What can hang from each mark
tugin: libi
kida: navope
ponin: navope
pasi: nozir
navope: libi nozir ponin vafa
libi: navope tugin
vafa: dazuv navope
nozir: navope pasi

Every row comes from one small tree of marks. The marks that hang from a mark follow it in brackets, in alphabetical order. Every link used is in the known rows. Which tree was each row made from?
Known rows
nozir{navope{libi{tugin} ponin vafa} pasi}: 21.9 -9.6 74.8 -55.8 -6.8 -11.4 8.2 3.8 -58.8 7.3 -28.1 1.5 16.1 38.2 -5.1 20.4 -26.4 36.8 9.4 -36.7 -43.1 -27.0 0.9
libi{navope{nozir vafa}}: 25.0 -9.4 20.3 14.0 57.3 -22.2 -1.1 1.3 -34.3 -40.3 -24.2 5.0 36.6 13.0 -1.0 -1.2 17.2 48.6 25.3 -30.9 -17.5 -33.1 16.6
tugin{libi{navope{nozir{pasi}}}}: -5.6 -18.0 36.7 -13.7 69.9 -34.9 -18.4 -2.8 -27.4 -26.4 -58.9 -3.9 32.0 -4.9 -2.5 14.8 11.5 33.5 22.6 -29.8 -20.0 -20.7 -9.8
vafa{dazuv navope{nozir ponin}}: -3.0 -20.3 -8.8 44.8 21.9 -23.9 -26.8 -24.8 1.4 -3.5 -14.3 11.6 -7.7 62.8 9.7 23.9 6.1 42.6 24.4 -15.5 10.4 -27.0 37.2
vafa{dazuv navope{nozir{pasi} ponin}}: 1.3 -17.9 1.9 43.3 17.9 -25.8 -24.3 -16.9 -1.5 9.5 -22.8 1.7 9.1 59.1 -2.6 34.5 -8.6 43.2 28.8 -17.4 5.2 -21.6 34.8
vafa{dazuv navope{libi nozir{pasi} ponin}}: -1.5 -9.3 -10.3 25.6 16.2 -21.5 -15.5 -17.4 -3.5 19.6 -15.8 -4.0 -8.5 49.4 4.9 28.4 -11.9 38.5 19.2 3.9 2.0 -19.2 27.7
kida{navope{nozir}}: 35.3 -0.7 6.7 19.6 55.6 -14.3 -5.9 4.7 -9.2 -15.1 -12.8 -7.3 -17.4 25.5 -38.4 -0.1 32.2 26.9 22.6 -40.9 -5.8 -13.6 -6.9
tugin{libi}: -19.0 -29.2 59.2 -13.7 69.2 -25.2 -35.7 -19.6 -46.4 -23.9 -65.5 0.5 2.1 13.6 17.8 12.7 28.5 23.8 27.2 -43.1 -22.0 -26.3 -17.0
pasi{nozir{navope{vafa}}}: 9.3 -50.7 39.3 -6.5 44.8 -8.6 3.3 7.0 -47.4 -17.8 -17.0 2.1 -1.1 30.2 0.0 10.1 26.7 35.9 24.7 -50.5 -18.3 -35.8 -21.6
tugin{libi{navope{nozir vafa}}}: -0.8 -26.4 46.4 -13.7 84.1 -32.5 -13.4 -10.9 -41.2 -30.7 -54.1 1.3 34.5 -7.2 22.3 7.2 30.1 41.3 15.9 -21.2 -21.0 -31.3 6.5
ponin{navope{libi nozir{pasi} vafa{dazuv}}}: 11.1 6.4 12.3 41.2 75.4 -22.5 7.7 9.8 -21.2 19.4 -16.5 -3.5 11.9 23.2 -22.0 9.5 16.2 45.6 3.1 -4.5 -1.4 -31.5 26.5
pasi{nozir}: -4.8 -37.4 25.5 9.3 36.1 -2.6 -28.4 3.5 -25.9 -18.8 -9.0 -2.9 -7.4 25.4 -12.0 6.4 29.6 21.9 32.9 -47.3 -10.7 -17.6 -34.0
nozir{navope{libi{tugin} vafa{dazuv}} pasi}: 5.3 -21.9 56.5 -21.4 42.2 -25.1 17.3 13.7 -51.2 14.0 -34.3 0.9 8.8 33.6 3.1 9.1 -34.8 36.7 27.4 -29.5 -35.3 -39.8 14.8
tugin{libi{navope{nozir{pasi} vafa}}}: 0.5 -23.7 55.1 -14.9 81.3 -33.7 -11.9 -4.0 -43.0 -20.8 -62.4 -4.4 48.1 -9.3 13.1 16.2 19.4 41.2 19.0 -23.2 -25.9 -26.1 6.1
pasi{nozir{navope{libi ponin vafa{dazuv}}}}: -3.6 -44.1 30.4 -17.4 29.1 0.7 0.9 -0.5 -41.8 2.8 5.1 6.3 -18.9 39.9 7.6 10.0 26.8 32.8 13.1 -28.3 -17.5 -35.4 -13.1
navope{ponin vafa}: 15.1 -17.1 75.5 -5.8 14.2 -1.1 -32.8 -22.7 -60.9 -16.1 -24.3 9.4 22.4 48.9 14.4 19.1 32.6 40.3 20.2 -46.7 -28.8 -29.8 12.6
navope{libi{tugin} nozir{pasi} ponin vafa}: 24.3 11.9 53.3 -51.1 -0.3 2.5 -18.9 6.2 -26.5 16.2 5.9 -2.5 25.8 23.0 0.3 35.1 3.0 36.2 12.0 0.9 -23.5 -11.8 30.1
pasi{nozir{navope{ponin}}}: 3.9 -39.7 29.6 -18.7 8.7 -1.3 -11.6 -0.4 -32.8 -19.8 -4.4 8.0 -14.9 45.1 -17.1 15.4 24.2 29.9 18.5 -56.7 -14.3 -25.3 -35.3
vafa{navope{nozir{pasi}}}: 24.7 -14.1 4.2 28.1 26.1 -30.8 -9.7 -9.5 -15.9 -12.5 -47.4 -10.6 14.2 32.6 -6.2 29.8 -10.9 42.9 29.4 -29.3 -4.1 -16.1 8.4
kida{navope{nozir{pasi} ponin vafa}}: 46.8 0.5 49.3 5.0 30.6 -6.5 -4.3 2.3 -29.9 10.2 -11.3 -11.0 19.7 28.8 -33.6 21.0 33.9 39.1 9.9 -33.3 -19.7 -10.8 11.4
libi{navope{nozir} tugin}: 12.4 3.4 6.7 -14.4 21.4 -25.4 -20.2 12.3 4.0 -44.7 1.0 14.1 23.6 13.0 -19.5 -16.2 -18.6 31.9 22.5 -29.3 -13.7 -14.9 9.8
nozir{navope{libi ponin vafa} pasi}: 24.2 -13.6 69.1 -38.0 7.3 -10.1 13.0 -2.0 -69.7 4.9 -42.7 -3.0 12.9 42.2 -6.9 30.8 -10.3 40.8 14.0 -43.4 -41.3 -33.2 -8.8

Write each row's tree
17.9 -12.7 59.5 -20.1 -3.9 -16.4 -4.9 -0.8 -46.8 -12.2 -46.2 5.9 12.0 58.1 -33.5 35.5 -15.4 35.5 27.8 -72.0 -29.9 -29.5 -20.7 -> nozir{navope{ponin} pasi}
26.9 -5.6 48.3 -4.7 28.9 0.2 -27.0 -10.2 -34.5 -14.8 -10.3 8.7 23.8 45.4 4.7 40.8 46.0 48.9 23.9 -30.3 -8.8 -29.7 30.5 -> navope{nozir ponin vafa}
20.4 -4.2 -8.6 -5.0 -7.9 -12.9 -15.4 -27.9 -18.2 -12.7 -17.8 -2.4 -18.1 39.2 10.1 21.4 5.6 36.3 6.4 -4.5 -4.6 -13.1 5.3 -> vafa{navope{libi nozir ponin}}
23.3 -0.7 4.4 -4.1 -10.5 -16.6 -12.8 -19.6 -19.0 1.6 -27.9 -10.1 -2.0 36.0 -2.3 32.5 -8.5 37.2 9.3 -7.1 -9.7 -8.4 3.8 -> vafa{navope{libi nozir{pasi} ponin}}
-0.1 -35.8 16.4 -35.2 20.6 -6.8 -1.3 12.7 -26.7 -14.7 1.9 2.7 -28.0 23.8 -8.5 -3.0 3.0 20.9 18.0 -35.4 -17.5 -22.5 -36.0 -> pasi{nozir{navope{libi{tugin}}}}
24.9 15.4 24.0 4.6 45.6 -21.3 3.7 15.9 -19.6 10.8 -8.0 -2.8 20.7 9.6 -25.5 3.2 2.1 41.6 -6.7 -4.4 -10.8 -17.4 20.3 -> ponin{navope{libi{tugin} nozir{pasi} vafa}}
18.7 8.3 19.3 -1.6 5.6 -16.6 -19.4 1.7 -13.2 -30.5 -17.0 4.5 36.6 29.2 -36.7 17.8 -2.1 40.2 21.7 -40.1 -17.1 -14.6 -4.2 -> libi{navope{nozir{pasi} ponin}}
23.7 9.0 9.5 22.2 64.6 -16.7 6.8 1.0 -28.3 -3.6 -13.1 0.8 0.5 16.9 -14.8 0.8 33.0 43.9 -5.5 -9.4 -3.8 -29.9 14.2 -> ponin{navope{libi nozir vafa}}
16.8 3.5 9.2 -0.7 9.8 -13.9 -22.6 -6.3 -12.3 -44.0 -7.8 12.2 20.4 32.9 -26.0 6.7 12.9 39.6 16.7 -38.9 -12.1 -19.8 -1.5 -> libi{navope{nozir ponin}}
35.5 5.1 16.0 4.2 22.6 -4.7 -16.7 -6.1 -8.8 -11.0 1.9 -1.9 -14.6 38.6 -41.9 8.0 39.1 27.2 11.3 -40.0 -7.4 -8.5 -6.5 -> kida{navope{nozir ponin}}
6.4 -5.7 24.8 14.9 82.1 -13.0 -0.7 12.1 -29.6 22.5 -21.0 -11.2 12.0 24.0 7.3 32.3 12.7 42.2 37.8 1.1 -9.4 -35.7 35.6 -> navope{libi nozir{pasi} vafa{dazuv}}
-1.3 -51.4 39.7 -2.7 31.6 -3.0 -6.3 -0.4 -38.4 -5.6 -0.5 11.2 -2.6 47.8 1.2 14.7 29.9 38.3 21.4 -45.2 -13.6 -37.1 -7.6 -> pasi{nozir{navope{ponin vafa{dazuv}}}}
29.9 -9.2 49.4 13.0 64.0 -14.7 -9.7 11.2 -38.0 -3.8 -38.4 -8.5 41.0 24.8 -6.5 43.5 20.3 48.9 42.6 -33.9 -13.1 -30.0 24.2 -> navope{nozir{pasi} vafa}
16.2 17.2 21.1 -28.4 1.7 3.1 -23.0 0.2 -16.0 3.6 -8.5 -7.3 -1.6 36.8 -27.5 45.2 12.3 30.1 22.8 -17.2 -11.1 -11.1 -6.8 -> navope{libi nozir{pasi} ponin}
13.3 -6.6 42.4 -40.1 13.0 -23.2 10.0 14.1 -40.7 -4.6 -38.1 -2.1 -6.1 31.1 -21.4 10.9 -42.3 26.6 25.7 -45.3 -34.3 -24.7 -20.4 -> nozir{navope{libi{tugin}} pasi}
20.2 -9.0 -18.2 9.9 27.5 -22.6 -4.9 -17.7 -19.7 -15.3 -32.1 -8.5 -20.3 26.7 12.6 13.0 0.2 36.6 16.9 -5.6 -2.9 -18.6 3.9 -> vafa{navope{libi nozir}}
12.4 -7.0 33.1 18.9 36.7 -18.0 -11.9 1.8 -25.0 -11.7 -13.7 8.2 50.9 32.0 -12.8 15.8 5.5 50.9 22.6 -25.3 -16.9 -28.6 31.0 -> libi{navope{nozir{pasi} ponin vafa{dazuv}}}
18.5 -24.9 42.0 39.5 74.6 -18.5 -1.7 -5.2 -41.8 2.3 -21.1 -4.1 -4.9 30.1 -7.7 -20.0 30.6 30.4 19.7 -37.8 -22.3 -27.6 13.1 -> kida{navope{vafa{dazuv}}}
10.9 17.9 13.0 -50.1 -11.5 4.5 -34.5 -3.0 0.5 -9.7 19.9 8.8 -17.9 35.0 -10.7 20.1 8.2 23.8 12.1 -6.7 -7.6 -9.1 7.4 -> navope{libi{tugin} nozir ponin}
-15.2 -26.9 -7.9 42.4 40.4 -29.1 -10.9 -26.3 -24.9 0.3 -33.5 -1.2 -29.5 40.9 27.1 -8.7 -13.0 30.1 23.8 -7.5 -7.8 -28.8 13.2 -> vafa{dazuv navope{libi}}
16.4 12.9 27.4 -30.1 -16.7 -18.8 -28.6 11.1 3.3 -27.1 4.1 10.9 42.8 22.6 -34.2 3.7 -27.4 33.4 14.3 -30.1 -19.9 -3.6 10.6 -> libi{navope{nozir{pasi} ponin} tugin}
-3.8 -49.1 23.3 -4.2 57.1 -7.0 9.6 6.6 -43.2 -0.4 -6.4 1.4 -20.0 30.0 9.7 3.6 22.7 33.6 21.7 -29.3 -15.5 -39.7 -14.2 -> pasi{nozir{navope{libi vafa{dazuv}}}}
15.3 10.7 8.0 -8.8 44.6 -9.5 -10.0 12.2 -17.0 -1.7 -26.3 -14.0 -4.8 20.6 -23.2 33.7 4.4 29.4 36.9 -17.8 -8.6 -17.1 -8.7 -> navope{libi nozir{pasi}}
12.5 2.1 36.4 5.3 38.5 -19.5 -3.4 -2.1 -38.4 -3.1 -11.8 5.1 2.7 15.1 -5.3 -25.2 6.2 33.3 -12.5 -15.2 -22.4 -22.3 8.7 -> ponin{navope{libi{tugin} vafa}}
26.8 -6.0 32.2 13.8 52.9 -25.4 1.0 9.3 -34.6 -27.2 -33.8 -3.3 53.0 10.8 -13.6 10.7 1.7 50.1 27.9 -32.6 -22.3 -26.8 13.4 -> libi{navope{nozir{pasi} vafa}}
